Known rows, with every step that occurs
n -> x -> z -> s -> d -> u: [ 20   6  14   2  17 -12 -19 -35  16  31  -2  10 -55  -8  30  -1  -1  24
   7 -38   4  32   2  43  14  -7 -31  19]
r -> l -> d -> h -> u: [-10 -14  31 -10 -31   0 -63 -22 -20 -21 -20  -1  10 -14 -15  -3   5 -26
  -2  -1  -1   6  -9 -23  15   3 -13   4]
n -> x: [  2 -11   1  -4   6   8  20 -15  -3   1   9  10 -12  -6   9   3   6  15
   7  -2   6   8   1  -2   6 -14 -19  13]
s -> d -> h: [  9   4   1  -1 -13 -17 -20  -3   9 -12  -7  -9 -16  13   8  16  -2   1
  14 -19   4   9  -2  20   1  19   9 -10]
s -> d: [ 17   3  -5   6  -3  -9 -15   0   8   2   1  -1 -22  -4   9   4  -1   3
  -4 -15   0   4  -6   8  10  13   6  -2]
n -> x -> z -> s: [ -1  -1   7   0  14   5  -2 -28  11  21   6  24 -26  -6  16   0  -3  25
   5 -31   3  21  11  21   5 -17 -37  17]
r -> l: [ -2 -21   1  -4 -18   2 -13  -8  -2   0  -3   2  -1  -3  -4   6   0  -6
  -8   3  -3  -1  -4 -26  16  -6  -4  11]
v -> r: [-10   5 -17  -4   5   3 -10  -7  -2   0  -1  -9  -1 -20  -3   1  11   7
   4  -1  -9  -4   2 -18   1 -11  -4  -1]
r -> l -> d -> z -> s: [ -5 -43  31   1 -10   1 -50 -32 -11  22 -31 -15  -1  -9 -23 -18  -9  -4
 -14 -21  -3  26  -4 -10   6 -11 -24  14]
d -> l -> r -> v: [ -2 -38  -2 -40   0 -10  -8   1  -7   7 -19 -17   0  -7  -6 -16  -5 -40
   0 -15 -29  20  25   1  -1 -10 -18  11]
v -> r -> l -> d -> s -> h: [  0 -25  15 -21  -8 -11 -54 -28 -10 -14  -9 -15 -15 -27 -11  -4   9  -5
  12 -26  -1   3   5 -30  29  -4 -22   8]
l -> d -> z -> x: [ -2 -12  46  18  13   5 -29 -18 -13  17 -25 -22  -3 -15 -12 -22  -2 -18
  -1  -5  -4  20   1  10 -10 -12  -9  -3]
z -> x: [  5   2  26  22  17   9  -9  -3 -10  10  -2   0  -6  -3   0   0  -2  -5
  -4  11  -6   2  -2  -4   2  -9  -3  -6]
r -> v: [ -3 -13  -4 -20   6  -6 -12  -7   5  -1  11   0   3  -4  14  -6   8 -20
   6   3 -16   6   1  -3   2   2  -2   7]
d -> h -> u: [ -8  14   7  -6  -8  -5 -26  -7 -14 -17 -10   4  11  12   1   5  12  -6
  10   8   4   1   5   9   4  11  -6  -8]
x -> z -> s: [ -2  10   7   3   9  -4 -21 -14  15  19  -4  14 -13   0   7  -3 -11   9
  -1 -27  -3  13  11  23   0  -4 -20   4]
d -> n -> x -> z -> s -> h: [ 19   4  18  -3  31 -11 -26 -33  11  20   0  24 -29  10  17  -1   3  24
  21 -19  20  28  36  39  21  -8 -42   6]
d -> x -> z -> s: [  1  16  13   8  23  -7 -30 -22   3  19 -14   4  -3   9  12  -7  -6   8
  12 -21   2  17   8  36  -9 -29 -34   2]
d -> r -> l: [  1 -40  -6 -15 -11 -13  -2  -2  -5  -8 -16 -11  -3   5  -9   4   0 -12
   5   0 -17   9   3  -5  18  -9 -10  15]
n -> x -> z -> s -> h: [ 11  10  21  -6  15   0  -9 -34  18   9  11  26 -43  -3  21   7  -6  30
  14 -35  10  17  28  19  15  -2 -33  19]
s -> h -> u: [ 14  23  15  -5   3  -6 -32  -8  -9 -15   1  13 -15  -2   8   2  12  -1
   3   9   8  -4  18  -6  24  21  -4   0]
h -> u: [  1  12   1   0   2   1 -25  -3 -15  -4  -2  13   3  -6   2  -7  13  -7
  -7  14   1  -2   0  -4  13   6  -9  -1]
l -> r -> v -> d -> z -> s: [-13 -37   4 -12  -2 -17 -34 -16   0  17  -6 -18   6 -18 -10 -25   1  -9
  -1 -36 -23  21   1   1  -4 -25 -23  13]
l -> d: [ -1  -6  24   1  -4   3 -22  -8  -5  -1  -8  -6  -1 -21 -10 -15  -6 -13
  -5 -13  -3   6  -8  -6  -5  -2  -4   2]
r -> v -> d: [ -4 -11  -5   0  -9 -12 -21  -6   9  -2  26  -5   6 -19  10  -1  13 -12
   8  -7 -16   0 -15  -8  -3  -9   2   9]
v -> d -> x -> z -> s -> h: [ 12  31  25  23   7 -21 -47 -25  13   6   9  -2 -17  -2  16   4  -2  22
  25 -36   9   6  10  30  -2 -24 -24   4]

Rows
[  1 -25  -3  -1 -11 -20 -21  -6   2  12   6 -21   6  -7   3   3   9 -19
  13 -10 -16  12   4   9  -8  -4  -5   4] => r -> v -> d -> l
[ 10  -5  -3   0  -3 -15 -13  -8   7  14 -16 -17 -19   5   7  -3   4   3
   4 -19   6  17   5  26   2  12   5   0] => s -> d -> z
[-11 -16 -17  -6 -13   6 -23 -15  -5   1  -3  -7  -4 -24  -7   9  10   0
  -2   1 -13  -5  -1 -44  16 -17  -7  12] => v -> r -> l
[  7  18   8  -1   3 -11 -46 -35   4   6  -5  25 -36   2  25   9   6  21
  12 -36   6  26   9  37  21   7 -38   5] => n -> x -> z -> s -> d -> h -> u
[ 20 -41  -3  -1  -3 -19 -38 -11  -4  10 -18  -4 -25   8  -5   9  -8   5
 -10 -23 -18  20  -4   6  32   4 -20   9] => z -> s -> d -> r -> l
[  6 -19  13 -19  15 -21 -45 -32  14  11  16  16 -24 -23  15 -17   5   0
  21 -42  -4  28  26  19  22 -32 -47  23] => l -> r -> v -> d -> n -> x -> z -> s -> h
[  1   5  22 -15   8 -27 -55 -24  13  -3   8  -3 -16 -22  16 -17  -3 -11
  21 -50 -17  15  16  12   5 -38 -34  18] => l -> r -> v -> d -> x -> z -> s -> h
[ 20  16  18  -3  33 -10 -51 -36  -6  14  -3  37 -25   6  20  -8  16  18
  12  -5  23  24  36  36  35  -2 -49   5] => d -> n -> x -> z -> s -> h -> u
[ 21   5  -1  10  20 -19 -57 -13  13  33 -15  10 -20  10  13  -5  -4   8
  -1 -27   8  26  11  51  15   4 -22 -10] => x -> z -> s -> d -> n
[-12 -20  -4 -17 -17 -12 -18   1   3  -9  16  -8   4 -33  -3 -17   4 -24
   1 -24 -25   0  -9 -20   1 -23  -6  14] => l -> r -> v -> d
[ 15   4   2   3  10  -3 -20 -29  16  24   7  23 -47 -11  25   6  -5  29
   2 -45   3  25   4  30  15  -4 -32  14] => n -> x -> z -> s -> d
[  1 -12   4 -30  -4 -32 -51  -7 -10 -25  15   0  -3 -19   6 -21  21 -21
  13 -24  -8  -1   7  -4  33  -2 -25   8] => l -> r -> v -> d -> s -> h -> u
[  2  17  23 -15  10 -25 -79 -28  -3  -7   6   9 -12 -26  18 -23   9 -17
  15 -38 -16  13  16  10  17 -32 -44  16] => l -> r -> v -> d -> x -> z -> s -> h -> u
[ 15 -39  -4 -12   2 -17 -18 -32  10  15  -8  12 -51  -4  16  10  -4  16
   7 -46 -14  33   9  24  34 -13 -42  28] => n -> x -> z -> s -> d -> r -> l
[  8 -18  46  -3  -7  -5 -82 -41 -20   7 -29   0 -14 -12 -15 -17   3  -5
 -12 -13   5  21  15 -17  33  11 -28  14] => r -> l -> d -> z -> s -> h -> u
[ 13 -35   0 -34  11 -14 -27 -28  10  28 -12   5 -48 -15  20 -12 -10 -14
   2 -61 -26  44  29  29  13 -14 -50  25] => n -> x -> z -> s -> d -> l -> r -> v
[ 13  24   0   3   6 -19 -25 -12  15   6  -8  -6 -23  -1  27  -2   2  -3
  17 -29   4  13   5  42   0 -13 -13   1] => s -> d -> x -> z
[ 14  11   2   9   6 -11 -39 -14  20  23  -3  12 -36  -4  15   3 -11  12
  -5 -42  -3  17   5  32  10  10 -14   1] => x -> z -> s -> d
[-14 -27  32  11  -1  11 -52 -33 -18  16 -29 -30  -6 -39 -19 -15   8 -17
  -3  -4 -20  16  -1 -35   6 -30 -16   9] => v -> r -> l -> d -> z -> x
[  0 -17  -8   9  -9 -23   1   6   0  -9   4 -20   2  -5  -6   3   6   1
  16 -12 -14   2  -8  18  -4 -13   0   3] => v -> d -> r
[ -2 -14   8   5  13  -7 -16 -17  -5  26 -22 -10   2  15  -6  -8  -3  14
  -1 -11   5  20  10  21  -6  -2 -17   0] => d -> z -> s
[  1 -25  15 -10   2 -14 -13  -2  -9 -10 -18 -18  -1 -13 -14 -18  -5 -19
   8 -18 -17  15  -1  15  -3  -5 -10   5] => l -> d -> r
[ -2 -39  -8   4 -25 -21 -12  -1  -3  -8   1 -17   1  -8 -12  10   5  -4
   8 -10 -17   1 -12  -7  15 -18  -4  15] => v -> d -> r -> l
[-10 -15  13  -2  -6   6 -51 -30 -21  -3 -19 -23   8 -36 -13 -11   8 -13
   5  -5 -11   5 -13 -38   4 -44 -26  11] => v -> r -> l -> d -> x
[ -3  14  27  -2   6  -5 -32 -20   1   1 -15 -10  -2 -19   9 -21  -3 -19
  17 -25   0  16   2  26 -15 -28 -22   6] => l -> d -> x -> z
[ -9 -20  19  -8 -14  -1 -46 -30 -10   5 -19 -26 -10 -44 -13 -12   9 -16
   0  -3 -16   8 -12 -36  12 -23 -11  18] => v -> r -> l -> d -> u
[ -3 -30  -8 -13   0 -19 -36   2  -4   2   5  -9  19 -21  -6 -24  10 -30
   7  -9 -15   9  -2   0   4 -30 -15   3] => l -> r -> v -> d -> n
[-14  -1  -1 -18  -7 -21 -29 -11  10  -6   7 -11   3 -30  16 -24   6 -29
  22 -37 -23  10   1  13 -10 -50 -24  19] => l -> r -> v -> d -> x -> z
[  6  27   9   2  -2 -18 -67 -20   8   4 -14  16 -25   9  17   7   0   6
   5 -33   1  18  10  40  14  22 -19  -6] => x -> z -> s -> d -> h -> u
[-16  -1  11  -9 -10   0 -56 -35  -1   0 -18 -18  -5 -42   2 -14   6 -17
  14 -26 -14  11   0 -17   1 -47 -30  19] => v -> r -> l -> d -> x -> z
[ -7 -16  23  -4  -4  -5 -20 -16  -2   8 -24 -23   0 -12 -12 -23  -1 -13
   3 -18   2  20   4  12 -13  -4  -4   4] => l -> d -> z
